Known rows, with every step that occurs:
fesu -> nusis -> fazin -> nogat -> fodub: [  3 -20  10  26  29  12  -4   3  12  45 -13   7  -8 -11 -14   7  -4  17
  -6 -12  11  11  21  22 -20   8 -24  26]
nusis -> fazin -> nogat: [  6 -16  10  21  18  10  -4   3   4  32 -13   8  -5  -6 -16   1  -4  12
  -2 -10   7  22   9  22 -23  -1 -18  11]
lado -> vatov -> fazin: [ 11   2  -3   8  18  10 -12   3  13  22  -7  20 -10  -2 -13   7  -7  16
   0 -10   6   8  -6  21  -9  -4 -17   4]
lado -> fesu -> vatov: [ -1   2   5   7  16  14 -19   8   6  33   2  11  -2  -6 -15  -2 -16   6
   5 -10  13   9  -7  35 -11  -3 -25  16]
vatov -> nogat: [  6  -9   4   3  25   7 -13  -3  19  29  -3  18  -3   1 -11  -6   3   9
  -4 -10  12   6  -6  16 -20   1  -4   9]
fazin -> nogat -> fodub -> lado: [ 18 -12   0  11  20   1   6  -6  26  39  -8  21   6 -12  -8 -12   1  -2
  11 -20   6  10   7  33 -15  -2  -1  11]
nusis -> fazin -> lado: [  8 -15   3  17  18   3  -7  -7  -8  26 -20   7  -4  -7 -12   5 -12  20
  -2 -10   0   5   1  14 -16   0 -20   4]
nogat -> vatov -> fazin -> lado: [ 22  -8  -9  21  15   0 -16  -2   8  36 -14  19 -12  -7 -15   0 -26  13
  -3 -14   8   7  -1  25  -6   8 -19  20]
vupi -> gumon: [ -6   4   1 -13  15  -5  -2  -2   7   9 -16  12  -8   7   2 -12   2   4
  13  -8   6   5 -30  -6 -23 -10  -8  -2]
fesu -> vatov: [  2   4  -5   5  20   6 -14   0  16  26  -6   9  -7  -3  -7  -5 -10   0
   5 -11  13  10 -18  27 -12  -7 -17   9]
sebila -> susek -> vatov: [ 20   5  -3   1  27 -10 -12   6  22   9  -5  11   4  22 -13  -8 -17 -10
   9  -2   5  23 -28   0  -5  -4  -2 -12]
fesu -> nusis -> fazin: [ -3 -11   8  17  27  11 -14  -2   4  29 -19   4 -12  -6 -14  11  -1  18
  -4  -7  11  10  10  11 -15   5 -29  15]
vupi -> fodub -> lado: [  5   4   0 -13  24  -2  -9 -13  20  16 -23  23   0  -9 -11 -11  16   5
  12  -9   1  14   4  19  -4  -6 -17   0]
susek -> vatov -> fazin -> lado: [ 21  -9  -7  20  18   4 -15  -2  14  24  -7  18  -4   7 -12  -4 -14   9
 -11  -4   0   9  -5  12  -5   8 -15   1]
fesu -> nogat -> vatov -> fazin -> lado: [ 16 -16   1  21  16   4 -10   4  12  47  -2  15 -11 -13 -21   0 -20  13
  -8 -16  16  10  11  26 -18  12 -19  29]
vatov -> fazin -> lado: [ 15 -13   1  12  19   1 -10  -6   3  30 -16  20  -9  -3 -11   3  -9  20
  -9 -13   0  -3  -8  17 -13   3 -17   6]
fesu -> nogat: [  0  -8   7   2  19   3  -6  -2  16  27  -1   8  -3  -5 -14  -4   2   4
   2 -14  16   9  -4  15 -25   0  -8   8]
fesu -> vatov -> fazin -> nogat: [ 10  -9   4  21  19  15 -10  11  16  46  -3  18 -14  -8 -13  -3 -11   8
  -9 -12  12  17  -1  36 -16   0 -25  23]
fesu -> lado -> vatov -> fazin -> nogat -> fodub: [ 22 -15  -5  18  19   3   5   6   9  48  -6  22  -1 -17 -19   4 -14  18
  -3 -14  -1  -2   3  37  -9   3 -18  19]
fodub -> lado -> fesu: [  7   1   4   1  14   8 -15  -6   8  24 -14  21   5  -8 -16  -4   0   4
  17 -12   4  13   3  28  -2  -4 -17   1]
vupi -> fodub: [ -2   3   1 -14  26  -4 -10  -9  17  12 -16  15  -2  -2 -10 -10  12   8
   5  -7   5   8  -7  13 -14  -6 -14   2]
nogat -> vatov: [ 12   3 -10   9  16  -3 -18  -4  16  21 -11  10  -6  -2 -13  -6 -18  -1
  10 -12  15  13 -11  22  -7   0  -9  11]
fazin -> nogat -> fodub: [ 13 -12   2  10  22  -1   5  -3  24  36  -3  15   4  -6  -8 -11  -3   0
   6 -19   8   6  -2  29 -23  -2   1  12]
fesu -> lado: [  8  -8  -5   2  18  -6  -3  -6   1  25 -15  11   2  -8 -16  -1  -6   8
   6 -10   0  -4 -17  20  -8  -2 -13   2]
vatov -> nogat -> fodub -> lado: [ 20 -11   1   3  27   3  -6 -13  32  42 -10  27   1  -8  -9 -11   6  10
   2 -17   9   1   7  29 -12   3   4  13]
sebila -> vupi -> fodub -> lado -> vatov -> fazin -> nogat: [  1 -12   1  -8  25  12  -5   7  24  26 -16  27  -7  -5 -11  -2  17   6
   1  -5   5  10   9  10 -12  -7 -25  20]

Rows:
[  2 -21   5  28  28  18 -11   7  -2  44 -10  10 -10 -13 -14  16 -13  25
 -12  -8   7   4  21  16 -17  10 -35  28] => fesu -> nusis -> fazin -> lado -> vatov -> nogat
[ 14   0  -5   6  19  13 -10  -3  19  28  -9  27   1 -11 -12   0   1   5
  12 -12   6  14   7  25  -4  -5 -12   5] => fodub -> lado -> vatov -> nogat
[ 17   3  -5   7  16  10 -11  -5  16  25 -17  28  -6 -10 -14   4   1  10
  10 -12   2  15   5  26   2  -5 -18   0] => fodub -> lado -> vatov -> fazin
[ 10  -4   8   2  19  10 -15   1  17  42 -13  29  -5 -19 -25  -7   2  16
   1 -11   9  21  28  35  -4   6 -30  25] => vupi -> fodub -> lado -> fesu -> nogat -> vatov -> fazin
[ 14  -8   5  11  24   6  -8 -11  19  44 -19  20   1 -15 -14   0  -2  16
   9 -17   6   4  21  35  -4   4 -15  15] => nogat -> fodub -> lado -> fesu -> nusis -> fazin
[ 23 -16   0  24  18   8 -11   2  19  44   3  21  -1  -1 -18  -5 -18  14
 -16 -10   5   5  12  25 -10  14 -15  16] => susek -> vatov -> fazin -> lado -> fesu -> nogat -> fodub
[ 11 -12  -8  13  20   7  -6   3   3  31   1  17   2  -8  -8   3 -17  12
   0 -12   1  -5  -4  18 -17   0 -16  12] => fazin -> lado -> vatov -> nogat
[ 23  -8  -3  14  22  11 -14  -3  33  39   2  26   7   1 -14 -14  -6   3
  -3  -7   8  12  13  28  -4  10  -3  12] => susek -> vatov -> nogat -> fodub -> lado -> fesu
[ 16 -13   5  13  18   6   3  -1  21  45  -4  22   8 -13 -13 -10  -3   1
  11 -20   6  11  12  39 -15   0  -7  16] => fazin -> nogat -> fodub -> lado -> fesu
[ 14  -6  -4  12  22   9 -17   0  27  23   3  17   1  10 -12 -11  -4   0
  -8  -2  10  15  -3  12 -11   6  -4   4] => susek -> vatov -> nogat
[  9  -3   4  10  16  19 -17   3  13  43  -5  25   1 -14 -17  -5  -6   6
   8 -12  10  16  11  39  -3   0 -24  17] => fodub -> lado -> fesu -> vatov -> nogat
[ -6 -10  15  17  22  18 -20   7  -4  35  -9   7  -6  -7 -20  10  -9  21
  -3  -8  11  10  15  23 -14   6 -34  20] => lado -> fesu -> nusis -> fazin
[ 18  -7  -1  16  20  10  -2   7  21  38  -1  23  -7  -8 -13   3  -9  14
  -3 -15   6   9   5  31 -15  -1 -13  15] => lado -> vatov -> fazin -> nogat -> fodub
[ 17 -14 -10  13  23   3  -2  -2  11  38   1  19   4 -10  -6   0 -17  14
   0 -16   1 -10  -1  23 -17   1  -9  15] => fazin -> lado -> vatov -> nogat -> fodub
[ 19 -10   0  23  17  10 -12   6  23  28   0  19  -5   7 -16  -7  -8   3
 -12  -4   6  22   3  18 -10   7 -14   6] => susek -> vatov -> fazin -> nogat
[  8 -17   6  29  26  17  -3   5  13  48 -13  13  -6 -18 -15  10  -4  16
   0 -13   8  15  30  28 -13   6 -29  27] => fesu -> nusis -> fazin -> nogat -> fodub -> lado -> vatov
[  8 -10  11  16  13  14 -19  11   8  46   5  16  -7 -11 -27   1 -19  15
  -5 -14  19  15  15  35 -16  10 -24  30] => lado -> fesu -> nogat -> vatov -> fazin
[  4 -21  12  22  16  11  -8   3 -12  41  -9   8  -1 -13 -20   7 -17  24
  -6 -12   5   7  15  23 -21   6 -28  18] => nusis -> fazin -> lado -> fesu -> nogat
[ -7  -4  10   9  22  14 -20   6   2  29  -3   9  -3  -4 -17   6  -8  12
   2  -9  12   4   3  22 -13   4 -28  17] => lado -> fesu -> nusis
[ 16  -6  -3  11  26  10 -10  -3  32  51  -5  23  -4 -12  -8 -10  -5   6
   0 -16  15   6   4  39 -10   1  -9  23] => fesu -> vatov -> nogat -> fodub -> lado
[ -8 -10   7 -17  24   9  -9   2  20  24 -13  20  -1  -6 -14  -6  19   4
   5  -6  10   6   8   8 -15  -5 -23  19] => sebila -> vupi -> fodub -> lado -> fesu -> nogat
[ 15  -7   7  15  12  14 -16   3  12  45  -8  26  -4 -17 -25  -1  -9  11
   5 -15  12  20  23  37  -3   7 -24  22] => fodub -> lado -> fesu -> nogat -> vatov -> fazin
[ 12 -22   7  26  22  14  -9   2  -1  56  -8  15  -3 -16 -15   3 -22  28
 -10 -13   5   2  19  36 -17   8 -25  29] => nusis -> fazin -> lado -> fesu -> vatov -> nogat -> fodub
[  8  -7  -1  12  16   2 -11   2  19  34   0   8  -7  -9 -18  -4 -14   2
   3 -16  22  15   3  23 -19   6 -11  21] => fesu -> nogat -> vatov
[ 19  -1  -5  15  16   1 -20  -2  17  31 -15  18 -15  -3 -17  -1 -18  10
  -2 -12  14  15  -3  26  -5   6 -15  17] => nogat -> vatov -> fazin
[ 19 -10  -2  21  16   9 -18   3   9  29  -2  20  -2   5 -16  -3 -19  12
 -12  -4   1   9   1  18  -4   9 -20   6] => susek -> vatov -> fazin -> lado -> fesu
[  0 -17  16  24  24  18 -11   9   4  50  -4  11  -3 -12 -20   6 -11  20
  -4 -12  11   9  24  33 -18   9 -30  30] => lado -> fesu -> nusis -> fazin -> nogat -> fodub
[  8 -22   3  28  31  15  -7   2   6  50 -10  12  -8 -15 -12  13 -13  27
 -11 -11   7  -2  24  21 -16  11 -28  31] => fesu -> nusis -> fazin -> lado -> vatov -> nogat -> fodub
[ 11 -15   5  29  16  10  -7   6   6  38 -12   8  -7  -9 -19   0 -16  11
  -1 -10  11  26  15  28 -18   4 -20  21] => nusis -> fazin -> nogat -> vatov
[ 16 -12  -2  28  17  10 -21   7   3  48  -9  18 -13 -11 -20   7 -31  19
  -8 -12  10   6  12  30  -5  15 -32  33] => nogat -> vatov -> fazin -> lado -> fesu -> nusis
[ 11  -9  10  19  18  18 -12  12  14  55   4  21  -6 -11 -17  -3 -18  15
  -7 -15  12   9   9  48 -14   4 -25  30] => lado -> fesu -> vatov -> fazin -> nogat -> fodub
[ 25   0  -7   4  22   0  -4 -14  31  34 -17  29  -1 -12  -8  -4   1  11
  10 -20   3   1   6  33  -1  -3  -3   5] => nogat -> fodub -> lado -> vatov -> fazin
[ 12  -9  -3  21  14   4  -6   8  15  35  -1  11  -2  -6 -15  -7 -18  -5
   7 -13  14  21   0  28 -18   2 -12  21] => fazin -> nogat -> vatov
